In the rows, 128 means zero.
Known rows, with every step that occurs:
r-h-j-q-u: [142 125 116 120 159 114  80 125 134 168  68  89 159 173  80 134 145 139
 119  82 165 130 156 181 108]
x-n-h-j-q: [ 96 167 134 137 163 173 151 169  95 132 137 145 156  83 150 157 136 114
 108 114 131 133 128 188 101]
x-r: [ 87  96 103 130 123 163 164 126 122 156 123 160 127 137 136 122 127 143
 122 130 145 120 136  81 134]
x-r-h: [ 98  80  91 139 131 169 132 125 116 188 103 143 132 151  97 142 140 149
 118 112 162 109 168  90 122]
j-q: [ 96 129 141 110 136 104 111 169 124 145 115 105 165 152 134 125 103 137
 157 128 126  98 121 170 159]
j-q-t-x-n: [ 92 121 158 113 122 106 123 145 139 104  73 117 172 119 157 128  92 142
 182 133 141 135 142 191 145]
r-x-n-h: [128 134 130 141 155 148 159 158 111  93 109 150 170 123 155 143 111 110
 146  91 167 131 115 150 126]
r-h-t-q: [165 119 137 173 150  96  97 128 125 165 121 120 147 127  20 160 126 111
 117  86 159 138 153 123 116]
q-t-x-r-h-j: [128  87 141 126 108 133 134  81 167  98  37 143 141 111 136 114 117 145
 146 105 167 185 179 144 106]
t-h: [117 107 131 152 106 111  88 155 164 104 116 122 150 134 137 132 167 110
 135  99 176 123 140 145 128]
n-h: [117 150 139 131 139 153 123 158 108 148 149 124 175  80 104 162 137 133
 101 122 124 110 170 144 111]
t-x-n-h-j: [116 112 163 164 119 142 182 150 120  99  86 191 185  82 123 143 126 123
 117 123 133 175 134 174  82]
h-j-q-r-x: [119 130 140  99 156  89 134 133 158 107  89 120 161 177 170  83 120 139
 148  52 154 149  79 189 126]
t-q-r-h: [128 143 169 126 140 101 123 123 108 154 123 134 189  90  77 150  94 183
 138  59 168  95  98 139 105]
r-x-j-q: [122  87 124 114 146 101 113 160 134  88  72 134 182 196 145 106  95 119
 179  67 220 124 100 141 167]
h-t: [145 128 131 179 141  81 141 126 150 109 166 138 116 135  88 129 139  77
 129 127 127 172 121  95 130]
j-q-r-x: [ 84 120 140 106 141  82 124 161 136 123 117 108 193 173 167 117 105 167
 196  83 159  89  88 170 152]
q-r-h-j: [121 113 116 127 144 115 109 107 143 148 121 114 148 154 131 132 165 177
 142  52 168 121 117 153  89]
h-j-q-r: [112 136 139 101 152  97 129 132 154 121 102 117 152 164 163  89 130 142
 137  66 141 147  87 190 120]
h-t-x-j: [140  81 146 195 120  70 151 132 157  82 120 178 155 141  71 124 132  82
 139 118 167 200 122 101 120]
n-x-r-h: [129 102  86 132 137 172 150 146 101 155 161 154 128 140 108 155 119 136
 120 107 160 126 140  75 133]
t-x-n-h-j-q: [106 113 167 158 121 133 175 164 118 105  82 182 197  90 125 142 118 126
 126 125 131 165 132 188  92]
r-h-t-x-j-q: [144  73 127 181 134  89  92 146 139 149  90 132 167 163  34 152 141 109
 139  96 179 153 168 137 119]
n-h-j-q: [116 156 146 113 156 137 120 165 124 144 122 116 185 103 117 135 132 124
  97  90 126 129 152 186 113]

Rows:
[ 99  85  97 126 143 157 129 130 127 187  84 139 139 168 106 123 135 144
 114  90 165 123 156 121 124]
x-r-h-j-q
[131 128 153 100 138  97 126 119 168  96  55 121 149 146 155  85 111 124
 139  83 141 180 122 200 124]
h-j-q-t-x
[ 98 135 145  94 131 103  97 138 141 121  92  87 153 132 156 123  97 143
 175 126 139 114 145 179 158]
j-q-t
[112  91 109 161 139 141 141 126 120 180 118 156 140 136  61 146 125 129
 114 101 167 127 154  75 123]
x-r-h-t-q
[145 112 118 122 154 120  80 135 135 172  72  97 146 172  85 129 141 131
 115  70 156 133 156 186 116]
r-h-j-q
[ 73  93 119 111 136 109  92 161 121 124 114 127 179 172 145 125 126 157
 174  85 214 101 103 146 148]
x-j-q-r
[150 166 162 171 154  58 150 113 133 108 152 138 164 102  46 142 105 101
 126 123 150 157 100  94 117]
h-t-q-u
[125 163 164 161 152 105 141 154 116 136 181 140 196  61  64 166 123 123
 107  94 137 128 140 123 105]
n-h-t-q-r
[134 158 145 154 168 119 167 147 110  86 115 151 193 110 118 151 101 106
 147  93 181 138 102 137 118]
r-x-n-h-t-q-u
[ 92  97 146 112 118 108 109 140 144 132  56 112 177 138 130 127  96 154
 176 121 155 125 166 175 147]
j-q-t-x-r-h
[ 80  85 113 115 140 114  76 161 119 139 105 119 182 178 126 135 133 161
 171  75 222  97 118 152 142]
x-j-q-r-h
[139 144 148 157 163 125 167 159 110  90 119 161 179 109 124 146  96  98
 144  81 171 142 102 140 126]
r-x-n-h-t-q
[159  85 129 189 132  94 108 127 142 148 101 135 150 148  34 154 146 107
 126 105 153 162 172 127 106]
r-h-t-x
[ 77 133 142 131 155  87 137 176 126 120 141 118 200 150 155 138 114 146
 186  86 159  99  94 171 141]
j-q-r-x-n-h-t
[ 75 128 140 107 136  92 118 159 129 141 135 104 181 155 159 126 118 172
 181 104 139  84  99 169 143]
j-q-r
[ 94  61 155 141 102  92 135 153 138  97  68 172 209 149 121 119 114 156
 170 104 190 146 115 155 121]
t-x-j-q-r
[155 148 165 174 146  68 149 128 137 113 159 150 145  99  54 133  98  88
 122 105 137 163 100  98 129]
h-t-q
[130 129 158 178 132 110 149 157 130 122 150 153 190  80  66 160 137 101
 106 125 125 158 167 127 104]
n-h-t-x
[159 105 112 177 146 105  92 127 136 162 127 113 127 153  43 156 153 103
 121 101 153 143 169 120 116]
r-h-t
[121 133 151 107 143 111 135 123 157  94  61 128 145 136 166  94 113 120
 138  87 142 182 116 208 119]
h-j-q-t-x-n
[113 105 139 132 126  84  92 160 186  86  85 117 176 173 169  99 159 115
 152  41 198 138 103 187 128]
t-h-j-q-r-x
[ 92 125 146 107 121  95  77 152 161 108  87  84 164 136 160 126 116 134
 178 112 163 113 152 187 160]
j-q-t-h
[113 125 136 132 128  88  84 152 179  97  84 105 173 162 145 110 167 111
 133  79 188 139 123 185 121]
t-h-j-q-u
[ 87 129 162 116 124 115 119 156 132 111  80 115 188 102 149 140  95 143
 171 132 141 129 156 198 139]
j-q-t-x-n-h
[104  95 120 122 138 103 132 124 141  89 121 140 174 171 173 116 132 168
 187  51 212 116  78 124 123]
q-r-x-j
